Every row comes from one small tree of marks. The marks that hang from a mark follow it in brackets, in alphabetical order. Every link used is in the known rows. Which tree was each row made from?
Known rows
lape(topug vasuz): [  9  30 -59  14 -15 -16 -16  14  27  16 -14  13  -2 -28  -1 -16   8  -7
  -9 -15 -25   5  24  -1  -1]
durama(famer(topug(lape mivi)) mebod): [-23  26 -32 -24 -11 -16  25  16   2  36  56 -36 -11 -31  15   6 -21   3
 -35 -32   4   2  45  15  -5]
topug(lape mivi(vasuz(vuzek))): [ 26  -1  -6   3 -14 -30  21   3  51  44  36 -30  17 -10 -39   9  39  41
  22 -19 -25 -10  30   5  30]
vasuz(lape(topug(famer)) mivi): [  6  21 -15   2 -27  37   8   6  -5  40 -14  -1  11  -7   5   4  21  -1
   5 -12  -3 -33  34  25   4]
durama(famer mebod): [-37  30 -30 -17  -3 -11  24  13  -3   7  29 -18 -15 -23  30 -13 -29  -4
 -39 -37   4   3  20   7 -42]
durama(famer(topug) mebod): [-44  25 -36 -21 -10  -8  24  22 -17  18  43 -15 -13 -31  22  -4 -29 -12
 -36 -27   8   6  34   2 -29]
mivi(topug vasuz): [-19  -7   4   8 -16 -15  13  27  16   8  33  -2 -13  11 -36   1  27 -15
  29 -24   3   1  13 -35  -1]
tivek(vasuz): [-34   7 -16 -12 -12 -33   7  19  38  11   3   5 -16 -10 -10  -2  -4   5
 -10  -6  -9   0 -18  -5 -23]
vasuz(lape(topug) mivi vuzek): [  2  17 -25  15 -13  56  20   3  -8  23 -25   7  38   2  14   1  29  18
  31  -1 -15 -24  39  17  -6]
durama(famer): [-38  22 -35  -6 -14 -14  29  19  13  14  20  -1  -8 -15   4 -16 -15  16
 -16 -27  -8   6   6   0 -43]
vuzek(vasuz(lape mivi)): [-13  26  -3   9 -32   3  23   6  12   2  30  13   9  -5  10 -12  18   7
  15 -12   9 -25 -17  19 -19]
vasuz(mivi(topug) vuzek): [-32  -1  -6  30   2  34  29  21  14  -4  -3  -2  25   3  13   5  43  12
  33  -8 -18 -13  19  -7 -11]
famer(topug(lape(vasuz(vuzek)) mivi)): [  6   6 -31  -1 -20 -23  12  20  27  39  42 -17  13 -33 -25  14  30  24
   8  -3 -22  -2  41   0  24]
vuzek(vasuz(lape(topug(famer)) mivi)): [ -3  29 -10   8 -31  10  16  10  10  21  21  16   7 -15   9 -14  20   5
  12 -17   3 -27  -7  31   0]
topug(famer lape mivi(vasuz(vuzek))): [ 35 -10   8  -5  -5 -27  20  10  39  66  42 -28  15 -31 -47   1  51  41
   8 -19 -31 -21  40  24  56]
famer(topug(mivi)): [-21   3 -21   4 -28 -20  16  34  21  36  32 -12 -11 -21 -19  17  26   6
  13  -7 -20   4  20 -11 -11]
vasuz(lape vuzek): [ -6   6 -16  -4  -7  25  28   7 -13   1   1  10  22  -5  -3 -12  25  31
  29  -2 -13 -14  18  -2 -39]
lape(vasuz): [ -5  18 -36  10 -12 -28  -2  10  21  -4   9  10   3 -22  -3 -17  12  -3
 -13  -7 -16   1  13 -12 -21]
tivek(vasuz(lape(topug(famer)) mivi)): [-13  15 -12 -12 -18   7   2  10  20  39  -8   2  -3  -4  -1   6  -1  -3
  -8   0  -1 -19  10  22   8]
tivek(vasuz(lape)): [-22  10 -12 -22 -18 -17   9  11  20  16   7   3 -13   0 -11  -2  -7   7
  -5  -1   2  -8  -8   2 -24]
vuzek(vasuz): [-23  20 -13   9 -25 -28  19  19  29  -8  33  17  -7 -22  -1 -21  17  14
  11 -22  -6  -7 -35   5 -30]
topug(lape(vasuz) mivi): [ 31  16 -24   0 -17 -40   4   2  59  35  35 -37   5 -22 -20   6  28  33
  -4 -19 -24  -9  30  14  23]
tivek(vasuz(vuzek)): [-35   2 -19  -5   2 -18  15  20  32   6  -2  13   1 -12  -7  -6   5  18
   4   2 -20   2 -11  -4 -21]
lape(topug(famer mivi) vasuz): [ 27  24 -44  16  -9 -19 -16  22  36  54   0  -4  -9 -35  -6 -10  26  -1
 -13 -15 -38   0  38  21  27]
vasuz(lape(topug) mivi): [  2  26 -20   5 -32  36   9   3   1  29 -17  -3  12   4   9   7  16  -1
  12 -11   1 -26  29  15  -9]
vuzek(vasuz(lape mivi(topug(famer)))): [-14  20   7   7 -27  10  23  16   7   8  40   6   1  -4   7 -10  27   2
  18 -17  13 -28 -11  22  -4]

Which tree is each row?
[ -1 -11   1   3  -4  -6  21  17  19   9  36  -7  14   1 -43   0  38  16
  38 -22  -3  -7  28 -23  24] : mivi(topug(lape) vasuz(vuzek))
[-21   5 -13 -16  -5  -3  17  12  12  11   2  11   4  -2  -7  -6   3  19
   8   6  -8  -6  -2   3 -22] : tivek(vasuz(lape vuzek))
[-28   4   5  15 -14  15  17  25  17  14   8 -12  -2  -5   2   8  36  -5
   8 -20  -5 -22  15   2  -1] : vasuz(mivi(topug(famer)))
[ -9   1   6  10  -2  57  31  14 -19  14   5  -3  28   6   8   3  44  14
  34  -2  -4 -31  37  14   0] : vasuz(lape mivi(topug(famer)) vuzek)
[ 14  26 -43  19 -11   2 -15  14  19  38 -16  12   9 -35   5 -11  21 -14
 -21 -10 -26 -13  40  20  30] : lape(topug(famer) vasuz(mivi))
[ -8   8 -21  26   6   9   9  14  10   1   7   9  25 -16   9 -10  35  -2
   2   1 -19  -9  34  -1   8] : lape(vasuz(mivi(topug(famer)) vuzek))
[  0 -15  16  -2  -2  17  23  24 -17  24  35   5   5   4 -38  -8  41   1
  36 -11   1 -14  34 -12  19] : mivi(topug(famer) vasuz(lape vuzek))
[ -7  -1   0 -16  -9 -11  13  28  23  13  35 -25 -16 -23 -24   0  35  21
   8 -35  -4 -21  16   3  13] : mivi(topug(famer lape))
[ -7  14 -31  28   0   3   8   5  15  -2  -5  15  34 -16  11 -13  26   2
  -2   5 -23  -7  28  -4  -6] : lape(vasuz(mivi vuzek))
[-40   5  -4   0 -11  -9   9  21  39  13   5  -5 -10   6   1  11   5  -6
  -3  -6  -1  -8  -7  -1  -4] : tivek(vasuz(mivi(topug)))
[  1  29 -18   4 -31  -9  15  14  21  19  31   8  -9 -12   1 -15  15  14
  21 -21  -3 -12 -17  21 -17] : vuzek(vasuz(lape(topug(mivi))))
[-27  10   1 -10 -17   5  10  13  20  18   9  -7  -8  15  -1  12   2  -6
   3  -1  12 -16   3   5  -6] : tivek(vasuz(lape mivi(topug)))
[-26  16 -30  -8 -24 -11  30  24   0  48  44  -6  -4 -10 -12   2 -10   6
  -7 -14  -4   9  32   0 -14] : durama(famer(topug(mivi(vasuz(lape)))))
[ 16  13 -35  -7  -7 -23   8  -2  31   2  17  -5  26 -33 -16 -11  22  35
  -5 -14 -17 -13  25   2  10] : topug(lape(vasuz(vuzek)))
[ -9   9  11  -1 -22  37  19  13  -9  21  14 -15   2   8   3   8  31  -5
  15 -12  12 -33  28  12  -3] : vasuz(lape mivi(topug(famer)))
[-36   3 -12   7  -1  -2  18  14  32  11 -10   9  14  -5   4   3  10  10
   2   7 -17  -7  -3   4  -8] : tivek(vasuz(mivi vuzek))
[-27  -4   1  25   5  35  29  26   7   7   0  -1  24  -8   9   2  50  13
  26  -9 -21 -18  24   3   1] : vasuz(mivi(topug(famer)) vuzek)
[ 40   4 -11  -4   1 -28   9   9  41  53  38 -30  14 -43 -24  -4  48  43
  -9 -13 -37 -20  44  34  49] : topug(famer lape(vasuz(vuzek)) mivi)
[ 14   7 -23  14 -10  -7   3  27  30  62  -2  -3  -7 -26 -22  -3  36  11
  14 -21 -39  -3  29  15  22] : lape(topug(famer mivi(vasuz(vuzek))))
[-30  27 -36 -30 -12 -12  24  15 -10  22  49 -24  -6 -37  15  -1 -28   0
 -39 -31  10   0  40   9 -11] : durama(famer(topug(lape)) mebod)
[ -5   9 -36 -13 -27 -25   6  18  12  20  35  -2  11 -40 -26   6  16  12
  -5  -6  -7  -6  32 -10  14] : famer(topug(lape(vasuz)))
[ -8  10  -8  11  -9  48  31   0 -13   8  -9   5  41   6  13   0  32  20
  27   5  -8 -27  30   9 -19] : vasuz(lape mivi vuzek)
